In the rows, 128 means zero.
Known rows, with every step that occurs:
Z X E Y: [ 77  90 112 107 128 117  99 107 132 219 143 131 113 137  94 165 102 119
  90 133 132 135 114 175 107 145 110 113 147 129]
J H: [108 138 135  65 108 143 137 100 131 123 139 168 133 125 193 120 124 155
  89 128 153 122  77 132 120 133 145 126 123 100]
E Y Z X: [ 70  57 128 189 126 108 107 122 122 183 146 142 125 109 148 140 111 106
  98 122 139 120 117 158 112 146 155 111 147 146]
X B P: [ 93 136 121 195 123 100 168 152 172 157 164 118 143 106 154 131 114 139
  90 126 165 120  95 169 117 125 134 104 110 116]
H J B: [130 102 193 135 124 110 113 135 124  85 145 138 138 171 141 126  84 148
  97 130 113 110  89 142 131 133 159 115 117 127]
E Y Z X B J H: [ 66  83 111 189 123 112 127 127 144 186 158 147 130 124 178 146 121 144
  76 124 152 101  97 170 114 114 162 110 127 133]
E Y Z X B: [ 59  65 121 205 126 107 118 127 143 187 151 134 127 120 150 149 103 112
  85 120 149 118 109 167 111 134 154 105 141 150]
P B: [110  99 177 168 114  97 137 111 111 151 138 147 137 174 135 131 109 173
 119 135 158 124  88 140 137 156 114 110 135 138]
P B X E Y: [ 87 126 157 181 120 116 124  99 131 176 136 135 126 142 130 148  86 145
 105 125 147 130  90 200 134 154 136 106 132 116]
K C B J: [160 180 153 208 132  52 127 138 107 116 163 136 119 113 169  82 137 206
 139 131 100 112 101 132 141 158 129 118 149 159]
Y Z: [ 95 116 163 172 123 116 135 140 119 121 148 142 139 112 190 138 103 139
 120 143 115 126  97 115 118 151 116 101 139 130]
K G R: [ 86 132 174 101 103 124 143  90 128 134 126 170 138 156 158 127 120 150
 165 114 126 117  83  90 138 170 118 124 129 146]
P B X Z Y: [122 144 151 199 136  97 155 125  98 176 117 116 134 148 147 140 101 136
 113 137 117 125  85 166 133 156 108 109 139 118]
G K: [115 134 193 137 135 124 141 126 148 166 136 160 141 143 166 132 102 168
 119 133 125 122  73 117 118 172 109 123 141  97]
H J B X Z Y E: [128 126 172 176 132 120 131 147 109 143 135 103 130 157 151 139  61 133
  97 147  62 107  86 149 127 137 133 110 123 119]
W B P: [ 95 141 159 197 100 100 137 147 151 150 176 118 137  81 163 103 124 173
 102 142 147 123 110 154 134 144 133 111 132  74]
R G: [116  62 164  46 108 100 139 103 119  88 130 122 123 118 121 142 144 163
 130 115 143 130  97 123 138 154  84 104 122 138]
R G K C B: [121  90 191  96 125  79 132 108 132  91 130 148 109 105 152 130 111 219
 146 111  94 121 103 107 144 182  84 113 131 139]
E Y Z X B P: [ 54  62 108 230 129  99 125 141 149 191 158 134 128  97 154 144 102 113
  85 122 145 114 123 180 111 130 165 104 130 138]
K C B X Z: [147 186 141 208 145  67 127 131 109 115 145 126 106  71 182  87 108 158
 133 120  85 130 106 151 132 169 135 117 159 141]
C B: [149 140 155 184 117  82 122 120 107 126 145 140 137 101 155 114 128 117
 120 135 108 123 106 125 119 170 142 112 151 140]
B X Z Y E: [125 170 126 179 139 123 160 141 104 203 126  84 126 102 164 137 105 104
 111 147  86 128  80 155 116 156  91 109 147 107]
E Y: [ 96  85 145 169 115 112 115 112 134 171 146 137 131 119 129 117 131 112
  95 103 173 125  92 170 120 150 157 123 144 147]
P B X E: [100 148 162 160 124 117 133 105 124 159 136 132 127 146 136 152  86 156
 116 140 134 133  87 180 136 155 118 103 130 105]
G K C B X E Y: [109 177 173 208 144 100 115 119 154 169 145 158 110 100 177 118  68 188
 122 115  83 123  99 159 124 184 136 124 150 116]
K C B: [143 163 154 189 127  63 118 121 110 107 153 142 112  99 166  87 113 177
 136 123  96 128 113 127 134 170 136 118 155 165]
B X Z: [132 167 138 151 148 117 149 136 121 150 130 108 127  85 170 125 123 102
 111 126 125 134  75 172 120 150 120 113 144  89]
G R: [ 98  96 165  95  98 122 142 119 127 155 128 151 140 134 176 118 133 129
 146 126 141 114  68 106 122 158  80 104 120 108]
J B X Z Y E: [113 131 155 229 142 127 153 134 123 207 139 135 125  91 196 161  85 132
 115 141  72 117  95 138 118 149 125 121 114 119]

Rows:
[ 73 105 131 140 133 121 118 134 120 166 148 138 123 118 157 175  79 139
 110 158  92 132 116 128 108 146  87  96 143 123] : Y Z X E
[135 198 140 189 136  81 116 120 120 114 151 131 104  82 168 100  96 166
 133 127  77 133 112 161 133 169 140 112 151 137] : K C B X E
[ 75  75 149 210 117 118 117 127 131 158 150 145 132 110 170 132 106 117
  99 113 147 121 103 155 117 149 153 111 143 149] : E Y Z
[ 91  93 137 150 136 106 123 137 108 151 143 140 131 117 166 152 106 126
 117 156 107 123 116 119 114 146 120 101 143 127] : Y Z X
[ 93 115 176 185 130 128 101 137 139 100 147 134 128 142 163 148  51 129
  88 125  88 111  97 185 127 128 176 107 115 111] : H J B X E Y Z
[125  96 175 157 127  99 121 154 131  90 153 142 138 148 148 119  77 147
  97 132 108 106 105 157 132 127 172 116 104 110] : H J B P
[110 138 102 105 134  98 146 126 142 184 152 128 134 155 140 146 150 166
  84 149 154 105  84 158 117 109 128 109 121 106] : Z X B J H
[139 163 138  99 118 115 152 127 125 142 156 153 145 145 190 112 164 192
 101 140 156 100  60 141 130 117 129 123 117  92] : B J H
[133 120 176 183 120  80 149 129 107 161 152 141 147 189 135 125 141 207
 124 143 162 105  73 147 146 141 108 110 127 129] : P B J
[ 77 105 128 172 136 106 136 141 133 155 150 128 132 123 167 161 100 133
 102 152 115 121 110 128 111 132 116  93 135 130] : Y Z X B
[ 72 121 158 209 122 119 126 111 129 168 140 140 126 133 155 158  74 147
 109 130 130 127  97 191 133 152 134  99 129 116] : P B X E Y Z
[114 158 193 147 142 106 136 128 147 152 144 163 121 137 177 107  92 217
 131 124 111 124  84 118 129 175 106 127 148 119] : G K C
[ 57 104 145 178 113 139 111 122 148 180 157 138 122 118 153 165  73 138
  92 117 125 135  99 165 107 149  99 105 136 141] : X E Y Z
[129 109 179  76 123  81 143 106 134  90 137 159 113 115 185 123 128 252
 136 115 101 105  89 112 147 161  91 118 117 120] : R G K C B J H
[119 129 112 138 140  85 144 136 137 194 154 112 136 158 110 145 153 151
  98 152 152 110  87 157 118 117 114 104 131 121] : Z X B J
[113 173 128 140 118 114 171 135 163 151 164 130 147 154 180 131 148 188
  81 131 173 102  52 154 122 104 126 109 108 108] : X B J H
[115 126 142 186 123 119 163 148  99 233 134  90 127 137 151 147  93 140
 103 146  89 127  80 109 107 160  34 110 149 153] : X Z Y E
[117 136 165 190 142 122 131 118 139 139 142 166 132  88 193 142 112 124
 121 130 112 120  98 154 130 143 183 124 108 101] : J B X
[ 74 120 157 229 138 140 118 119 153 163 151 168 122  79 200 171  71 128
 107 123  96 124 107 172 118 142 168 116 106 111] : J B X E Y Z
[124 109 181 116 141  80 141 116 130 101 122 133 102  82 172 132 110 203
 142 106  81 123  98 129 141 178  79 112 133 122] : R G K C B X Z
[ 99 176 156 208 110 122 148 141 126 201 156  73 126  89 169 126 110 160
 101 156  98 127  85 148 129 154  94 104 150  81] : W B X Z Y E
[138 142 169 163 143 108 128 148 108 108 126 112 135 159 150 134  77 117
  94 133  72 111  86 160 127 133 149 115 121 111] : H J B X Z Y
[148 190 143 198 138  68 120 120 112 101 148 132 110  76 176  83 115 161
 139 126  88 128 113 152 139 169 163 117 154 139] : K C B X
[ 91 116 128 186 139  96 145 153 130 165 159 124 138 134 168 158 121 154
 105 158 120 109  98 134 116 122 109  92 129 126] : Y Z X B J
[107 178 162 183 120 116 140 137 140 152 156  95 128  76 175 114 127 154
 100 136 135 133  79 164 133 148 117 108 148  66] : W B X Z
[111 157 136 226 125 103 107 119 124 142 146 131 126  63 173 142  89  96
 108 131  80 125 115 175 115 166 158 102 147 119] : C B X E Y Z
